Each row comes from the steps of one path. Every step used is in the known rows, and no mark comes twice. Write the path behind each row, first mark first.
In the rows, zero is written as 100.
Known rows
nesaf galib tuzova zunev butoko: 27 118 101 97 47 76 101 110 87 97 69 103 127 97 122 84 89 100 100 107 87
 111 96 101 113 87
galib tuzova: 80 88 122 92 104 89 97 89 97 87 113 115 94 92 103 108 144 102 95 102 107
 88 105 110 90 93
nesaf zunev galib tuzova: 91 113 132 102 98 69 112 68 81 87 120 126 62 100 97 104 124 97 107 114
 105 78 83 112 101 102
nesaf galib tuzova butoko: 111 86 71 88 127 91 77 98 102 97 99 81 121 91 121 101 133 111 88 92 110
 102 100 80 102 88
tuzova zunev setonil galib: 87 136 146 158 101 97 120 94 135 115 105 116 86 94 83 127 91 54 86 104
 110 98 112 113 110 108
zunev tuzova: 159 94 98 101 141 126 119 73 79 124 107 102 79 95 90 95 62 92 108 99 104
 93 95 103 101 102
tuzova butoko zunev setonil galib nesaf: 96 99 98 139 98 85 89 97 138 81 114 103 112 102 90 79 87 93 70 72 104
 101 121 101 84 102
galib nesaf: 102 56 98 94 80 88 84 105 113 83 99 79 106 89 101 84 88 118 91 83 96 103
 115 100 90 92
tuzova zunev: 61 89 120 87 69 117 97 127 105 116 61 77 86 92 106 123 78 104 119 114 88
 112 119 101 116 98
tuzova zunev galib: 85 108 131 127 81 99 114 77 96 119 91 90 57 95 90 101 43 88 111 109 96
 99 83 109 129 103
zunev butoko tuzova: 99 93 71 98 89 97 93 95 83 90 99 83 178 112 123 103 91 88 103 123 108
 125 83 75 95 92
butoko tuzova: 118 79 92 85 118 111 95 100 95 93 110 77 148 109 114 127 107 96 110 132
 116 117 90 75 96 95
galib nesaf zunev tuzova butoko: 166 87 38 88 134 112 86 105 78 110 89 80 105 98 111 87 75 107 104 81 93
 114 109 75 97 99
tuzova butoko zunev setonil: 110 144 93 85 89 125 88 107 88 112 117 71 99 111 78 121 84 79 108 81 108
 101 121 118 78 115
zunev setonil: 115 134 132 94 95 99 111 99 83 116 118 72 77 90 71 139 96 60 109 91 120
 95 111 115 95 109
butoko zunev nesaf galib tuzova: 77 94 121 78 117 93 111 91 106 86 116 133 88 106 100 89 153 126 96 111
 106 74 79 109 100 99
zunev galib tuzova: 86 103 132 119 109 73 112 58 91 89 124 121 71 94 93 92 116 91 91 102 111
 82 85 110 102 97
nesaf galib tuzova butoko zunev: 92 109 68 72 90 138 64 100 114 95 104 99 129 121 114 89 109 136 104 96
 88 95 111 113 78 103
tuzova butoko zunev: 116 103 49 78 76 163 59 107 110 112 97 82 141 119 111 90 78 131 111 87
 78 110 118 120 72 101
butoko tuzova zunev setonil: 64 131 136 86 103 84 118 123 85 102 97 63 76 102 78 150 89 57 115 116
 124 113 114 85 111 115
zunev nesaf: 147 67 71 104 105 138 108 108 87 125 104 111 111 97 81 70 107 107 100 82
 84 105 73 112 99 96
galib nesaf zunev tuzova: 156 97 95 80 126 106 118 91 73 104 99 110 64 104 96 100 70 107 122 107
 95 92 97 96 96 109
setonil galib tuzova: 80 101 132 142 116 83 106 72 127 88 122 142 105 94 105 102 145 89 74 105
 110 82 101 112 92 92
nesaf zunev setonil galib tuzova: 82 132 146 131 116 67 118 83 112 84 129 142 81 99 92 123 151 75 86 107
 115 79 104 113 91 105
zunev nesaf galib tuzova butoko: 121 78 61 92 134 94 85 103 99 97 101 92 121 94 114 84 138 112 82 87 103
 104 91 78 102 90

Write each row's path
112 134 130 72 79 77 111 118 74 97 111 79 62 99 78 143 103 78 123 100
 110 95 116 110 91 116 -> galib nesaf zunev setonil
99 83 113 77 118 107 124 115 108 108 86 99 97 104 105 103 116 122 111
 133 107 95 62 83 132 100 -> butoko tuzova zunev nesaf galib
95 85 103 113 76 92 89 78 114 82 111 98 87 105 90 63 56 119 94 85 93 94
 97 113 90 102 -> butoko zunev galib nesaf
92 113 72 87 27 85 87 110 74 94 79 102 143 101 121 84 80 110 114 94 73
 111 97 111 89 90 -> galib nesaf zunev butoko
55 83 110 81 95 107 99 130 101 98 68 75 112 107 115 132 86 99 117 136
 101 124 109 73 119 100 -> butoko tuzova zunev
115 111 75 121 126 84 83 102 105 96 108 104 116 98 108 106 132 85 81 86
 106 106 111 87 93 98 -> nesaf zunev setonil galib tuzova butoko
74 94 128 140 94 68 105 104 137 82 104 104 90 92 88 93 85 85 74 85 107
 101 121 96 101 101 -> tuzova zunev setonil galib nesaf
70 91 126 139 107 62 107 106 136 72 107 101 102 98 92 97 89 80 73 96 113
 107 116 83 101 102 -> butoko tuzova zunev setonil galib nesaf
112 104 74 131 133 87 83 94 111 97 112 99 121 93 105 97 126 78 70 77 111
 108 112 86 94 94 -> zunev setonil galib tuzova butoko
167 92 45 111 141 109 89 97 94 109 93 95 108 101 112 86 74 101 94 83 93
 111 105 76 98 100 -> setonil galib nesaf zunev tuzova butoko
155 102 100 103 132 104 122 82 86 103 104 126 68 104 96 96 72 102 112
 107 97 88 95 99 99 111 -> setonil galib nesaf zunev tuzova
171 85 42 103 145 128 87 92 83 124 95 71 116 94 106 85 69 94 94 77 99
 115 104 78 100 96 -> zunev tuzova butoko
24 94 144 78 90 80 109 119 108 93 71 99 69 93 112 124 118 113 111 129
 102 95 108 94 124 99 -> nesaf galib tuzova zunev
99 150 122 83 78 127 100 100 90 112 121 84 85 112 72 129 87 80 116 92
 108 92 117 131 81 118 -> butoko zunev setonil
134 84 108 83 110 116 119 100 107 118 101 103 96 94 98 96 119 122 109
 117 102 85 61 104 119 100 -> zunev nesaf galib
129 93 84 74 107 138 101 105 112 114 101 105 111 109 104 82 110 137 108
 110 93 90 67 104 108 101 -> tuzova butoko zunev nesaf galib
91 152 108 78 101 105 97 101 93 100 122 82 87 113 81 122 107 86 104 90
 117 90 113 113 85 117 -> nesaf galib tuzova butoko zunev setonil
176 98 40 88 137 124 87 102 73 122 91 80 108 98 111 100 77 102 109 88 93
 113 103 80 98 100 -> nesaf zunev tuzova butoko
90 86 125 85 124 81 115 89 100 87 116 128 88 96 100 94 160 116 93 113
 112 74 74 101 107 96 -> zunev nesaf galib tuzova
127 86 45 117 112 151 95 105 109 108 113 137 131 119 88 47 114 120 83 74
 78 106 81 114 81 102 -> setonil galib tuzova butoko zunev nesaf
25 89 132 87 85 90 100 122 104 94 72 98 74 93 107 117 110 103 108 116 95
 105 120 97 114 97 -> galib tuzova zunev
120 85 100 60 59 94 89 121 89 90 88 95 90 100 113 120 105 128 131 113 83
 97 111 109 89 103 -> galib nesaf zunev
28 97 138 122 94 86 108 111 125 95 78 120 81 94 107 113 113 95 94 118 99
 102 117 99 116 97 -> setonil galib tuzova zunev
107 125 74 87 26 104 90 104 66 112 80 104 146 101 123 99 83 103 125 104
 71 111 92 119 92 91 -> nesaf zunev butoko
80 68 90 101 104 116 119 126 90 109 85 124 84 101 84 69 117 108 97 93 84
 107 84 100 110 99 -> galib tuzova zunev nesaf
30 118 97 128 49 80 99 103 98 96 73 120 136 98 120 78 86 88 87 97 82 114
 102 105 108 87 -> setonil galib tuzova zunev butoko
99 84 84 113 82 93 80 82 113 83 108 89 98 106 95 57 52 120 87 76 91 100
 99 104 91 102 -> tuzova butoko zunev galib nesaf
103 83 116 78 104 111 122 113 110 116 83 102 85 96 101 99 109 123 114
 124 97 92 67 96 130 100 -> tuzova zunev nesaf galib
95 94 123 142 99 70 102 95 135 82 117 105 98 91 86 91 92 84 72 81 110 95
 115 102 93 100 -> zunev setonil galib nesaf
